What can hang from each mark
zenev: pimo
teze: kivat
kivat: pimo sifos sodud taka teze
peku: sodud
sodud: kivat peku
riba: sifos
sifos: kivat
pimo: kivat zenev

Every row comes from one small tree of marks. The marks that hang from a mark follow it in brackets, in alphabetical order. Every link used is in the known rows. Which tree was each row made from?
Known rows
teze(kivat(sifos taka)): [ -2 -11   7  28   4  -7   9  15   0  16  33  -1 -10  -7 -11  -1   7   5
   0   1 -18  -9   0  -7 -19]
teze(kivat(pimo(zenev) sifos)): [ -3   3   8  14   2  -6   1  24   9   5  29   2  -1 -10  -6   9   3   8
  -3   4  -6  15   0   0 -24]
sodud(peku): [-14 -13   7   6   1  -5  -4   1  20  -3   5  -5  -4  -7   8  -4   6  -5
  -9   5   0 -12  -2 -20  -4]
sodud(kivat(teze) peku): [-12 -12  10   7  -1 -16 -31 -12   1  -3  -3 -20   6  -1  -2 -11  12 -10
 -10   0 -14 -34  -4 -38  -1]
teze(kivat): [ -4   0   5  15  -3  -5  -2  13   4   6  31   6  -2  -7   2   4   0   9
  -2   9  -1  17   1   3 -14]
peku(sodud(kivat(pimo taka teze))): [ -6 -18  10 -17   1 -13  -3  -5  -6   1  -7 -18   4  -1  -1  -5  14  -7
  -2  -3 -16 -32  -4 -48   5]
pimo(kivat(taka teze) zenev): [  0  16   8  -3   0 -11   8  -9 -13  14  -7  -3  -7  -5 -10  12  11 -11
   2  -2 -18  -5   8 -21 -19]
sodud(kivat(pimo taka teze) peku): [ -6 -15  13  10  -1 -11 -19  -1   6   6 -15 -20  10  -6  -3  -7  10 -18
  -5  -4 -19 -26  -9 -55  13]
pimo(kivat(sodud(peku) teze) zenev): [ -9  14  10  -7   2 -12 -16 -10   4  -1  -9   1   2  -3  -3  11   2 -11
 -10   2 -13  -7   6 -12 -10]
sifos(kivat): [-13  -8   2  14   1 -11  10  13  -6  -2  -3  -7 -17 -12  -9   6  -4  16
  -3   9  -7 -12  -2 -15 -25]
kivat(pimo sifos sodud(peku) taka): [ -9 -21  12  17  13   4   1  15  22  10 -15  -6  -3 -12  -9  -1   0  -8
 -15  -3 -28 -30 -10 -38  17]
peku(sodud(kivat(sifos))): [-16 -17   8 -18   5 -12 -12  -9  -5  -4   0 -20  -8   3  -3 -12  19   0
  -8   0 -14 -52  -3 -28 -10]
sodud(kivat(sifos teze) peku): [-13 -16   8  10   4 -19 -35 -11  -1  -1   6 -25   2   1 -11 -16  19 -11
 -14  -2 -23 -52  -4 -32 -11]
zenev(pimo): [-16   0   9  28   1  -8  12   5  -4   3 -16 -10 -10  -9  -4   7   9  20
  -9   8  -1  -4  -2 -20 -26]
sodud(kivat(pimo taka) peku): [-11 -15  14   6   0  -2 -15   3  13   7 -26 -17   3  -7   1  -7   9 -15
  -6  -2 -12 -27 -11 -49  17]
riba(sifos(kivat(sodud(peku) taka))): [-17 -26   7  25   3 -15   4  11   7  -1 -25 -25 -24 -15 -18   8  -9  11
 -15   6  -7  -3  -5 -29 -14]
sodud(kivat): [-16   4   7   2  -3  -3 -22  -9 -14   4 -18 -14  -8  -1  -5  -6   9   7
  -8   6 -10 -29  -6 -23  -6]
peku(sodud(kivat(sifos taka))): [-13 -22  10 -11   6 -11  -4  -8  -7   3  -5 -22  -9   2  -6 -12  20  -3
  -5  -4 -20 -58  -4 -38  -6]
zenev(pimo(kivat(taka))): [-11   3   6  16   1  -7  13   0  -5  15 -20  -5 -13  -9  -4   5  11   4
  -9   7  -5  -8  -1 -16 -20]
kivat(pimo sodud taka): [ -7  -5  12  10   4  11   9  13   9  11 -30   3  -1 -13  -2  10 -11   3
  -7   3 -17   0 -10 -40  27]
kivat(taka): [ -5  -6   7  15   1   1  19   0  -7  15  -9  -6 -14  -8  -6   1   5   4
   1   0 -16 -15  -2 -32  -2]
kivat(pimo sifos sodud taka): [ -8 -11  10  14  11   7   5  13   6  13 -17  -4  -8 -11 -14   2  -2   2
 -14   0 -29 -25  -9 -32  11]
teze(kivat(sifos sodud(peku) taka)): [ -6 -20  12  34   9  -6  -1  15  14  11  23   0  -4  -6  -9  -2   0   0
  -6   0 -22 -18  -3 -13  -2]

Which tree is each row?
[ -2  -1  15  25   3   1   8  24  12   9   1   7   4 -11  -3  15 -10   7
   3   2 -11  20  -4 -22   5] -> teze(kivat(pimo(zenev) sodud taka))
[ -9  -9  10  21   2  -5 -12  13  19   0  21   8   4  -6   4   3  -8   5
  -7   8  -4   6  -2  -4   2] -> teze(kivat(sodud(peku)))
[ -9 -23  12  18   6 -18 -21 -10  -4   8  -3 -28  -1   0 -16 -17  20 -15
  -9  -8 -31 -59  -5 -46  -5] -> sodud(kivat(sifos taka teze) peku)
[  2  -4   8  17  -2   0  12  23   9  15  19   7   2 -12   1   8  -3   2
   3   5  -6  24  -3 -16   0] -> teze(kivat(pimo taka))
[-14 -18  15  14   1  -5 -15  -6   6   6 -22 -21  -4  -2  -2 -11  13 -12
  -5  -3 -16 -44  -8 -47   9] -> sodud(kivat(taka) peku)
[ -3 -13  13  23   3   0   1  23  24   9  10   8   8 -11   4   7 -10  -2
  -3   4  -9  16  -6 -22  16] -> teze(kivat(pimo sodud(peku) taka))
[ -8  -1   5  19   3 -16   9  -2 -12  16  -6 -10 -11  -8 -14   2  17   1
 -11   4 -15 -20   1 -16 -29] -> zenev(pimo(kivat(sifos taka teze)))
[ -3  -8   4   8   7   3  16  14   1  18  -1  -8 -11 -13 -13   0  10  -2
  -7  -1 -22 -18  -6 -31  -6] -> kivat(pimo sifos taka)
[ -4  15  11   1   3  -9  -1 -11 -10  10 -18  -1  -4  -4 -11  13   2  -9
  -3  -2 -24 -11   6 -23  -8] -> pimo(kivat(sodud taka teze) zenev)
[-20 -20   5  17   2 -16  -5   9   8  -7 -19 -22 -22 -14 -14   9  -9  13
 -19  10  -1   2  -4 -18 -18] -> riba(sifos(kivat(sodud(peku))))
[ -2 -10  10  24   6   0   2  23  10  13  17   5   0 -10  -9   4  -4   4
  -6   3 -19   1  -5 -11   2] -> teze(kivat(pimo sifos sodud taka))
[-13  22   9 -12   2  -1 -10  -7   1   2 -23   5  -9  -4  -2  14   0  -1
 -10   6  -7  -6   4  -2 -11] -> pimo(kivat(sodud) zenev)
[-11  19   4 -14   4  -6  -5  -6  -5   7  -2  -3 -16  -4  -9   7  14  -5
 -10   3 -10 -18   7   6 -33] -> pimo(kivat(sifos) zenev)
[-10 -15   7 -22   4 -15 -15  -5  -6  -3   5 -19   2   0  -4  -9  18  -4
  -9  -1 -15 -40  -3 -34  -7] -> peku(sodud(kivat(pimo sifos teze)))
[  2 -13   3  22   7 -17  11  -5 -21  17  20 -16 -11  -5 -25  -6  17  -1
  -4  -5 -38 -37   3 -33 -22] -> kivat(sifos taka teze)
[-14   7  10   0   2  -3 -20   2  -9   2 -19 -19  -7  -4 -12  -1  13   6
 -10   1 -15 -29  -6 -25 -15] -> sodud(kivat(pimo(zenev) sifos))
[-13  10  -2 -18   4  -1 -21  -9   0  11   2   7 -12  -4  -5  -4   4  -7
 -22  11 -14 -27   1  13  -7] -> pimo(kivat(sifos sodud))
[-12 -15   1  15  -2 -23   0   7  -7  -3  -5 -25 -22 -14 -20  10  -3  14
 -15  10  -4  10   0 -18 -33] -> riba(sifos(kivat(teze)))
[ -8 -18  13  17   1 -15 -19 -11  -1   6 -11 -23   3  -1  -7 -12  14 -14
  -4  -5 -23 -41  -5 -52   6] -> sodud(kivat(taka teze) peku)
[-11  11  10   0   9  -2   1  -5  -4  13 -21  -3 -16  -4 -15   7   7  -6
  -8  -2 -25 -30   4 -11 -15] -> pimo(kivat(sifos sodud taka) zenev)
[-18 -19   5  12   1 -14  -5  16  14  -7 -22 -20 -18 -17 -12  12 -12  11
 -20  11   1  14  -6 -20 -13] -> riba(sifos(kivat(pimo sodud(peku))))
[-15 -15   6  12   4  -7   0  22  16  -8 -17  -4  -5 -16  -3   9 -15   9
 -10   9  -7  -6  -8 -24  -1] -> sifos(kivat(pimo sodud(peku)))
[-15 -10   4  10  -1 -15   5  17   4  -5 -20 -23 -22 -17 -15  17  -6  16
 -13   9   4  20  -3 -20 -29] -> riba(sifos(kivat(pimo(zenev))))
[-15 -22  13  17   6  -9 -18  -6   4   8 -13 -25  -9  -1 -11 -17  19 -13
 -10  -6 -24 -61  -8 -41  -2] -> sodud(kivat(sifos taka) peku)
[-14   3   9  19   3  -5   8   0  -2  13 -28  -3 -10  -9  -5   6   6   5
 -12   7  -8 -11  -2 -17 -11] -> zenev(pimo(kivat(sodud taka)))
[ -3   7  10  12  -2  -3   3  24  11   3  20   6   4 -11   3  15  -3   9
   1   7   3  32   0  -6 -13] -> teze(kivat(pimo(zenev)))
[ -3  -2   3  10   1  -4  -3  23  10   8  37   5  -1 -11  -3   3   2   5
  -7   8  -5  14  -2   4 -17] -> teze(kivat(pimo sifos))
[-13 -14   3  12  -1 -18  -5  12   1  -5 -15 -21 -15 -16 -18  14 -12  14
 -18  11  -4  17  -4 -22 -18] -> riba(sifos(kivat(pimo sodud teze)))
[-13   4   5  16   5 -15  -6  -4  -7   8  -9  -7  -8  -7 -12   3  10   6
 -19   8 -13 -18   1  -7 -25] -> zenev(pimo(kivat(sifos sodud teze)))
[ -9 -15   5  13   4 -15  -4  17   8  -8  -5  -6   2 -15  -8   8 -13   6
  -9   7 -14  -5  -5 -30  -5] -> sifos(kivat(pimo sodud(peku) teze))
[-13 -16   8  28   6  -6  16  13  -6   3 -22  -8 -17 -12 -15   6 -11  15
  -1   4 -22 -25  -5 -32  -7] -> sifos(kivat(sodud taka))
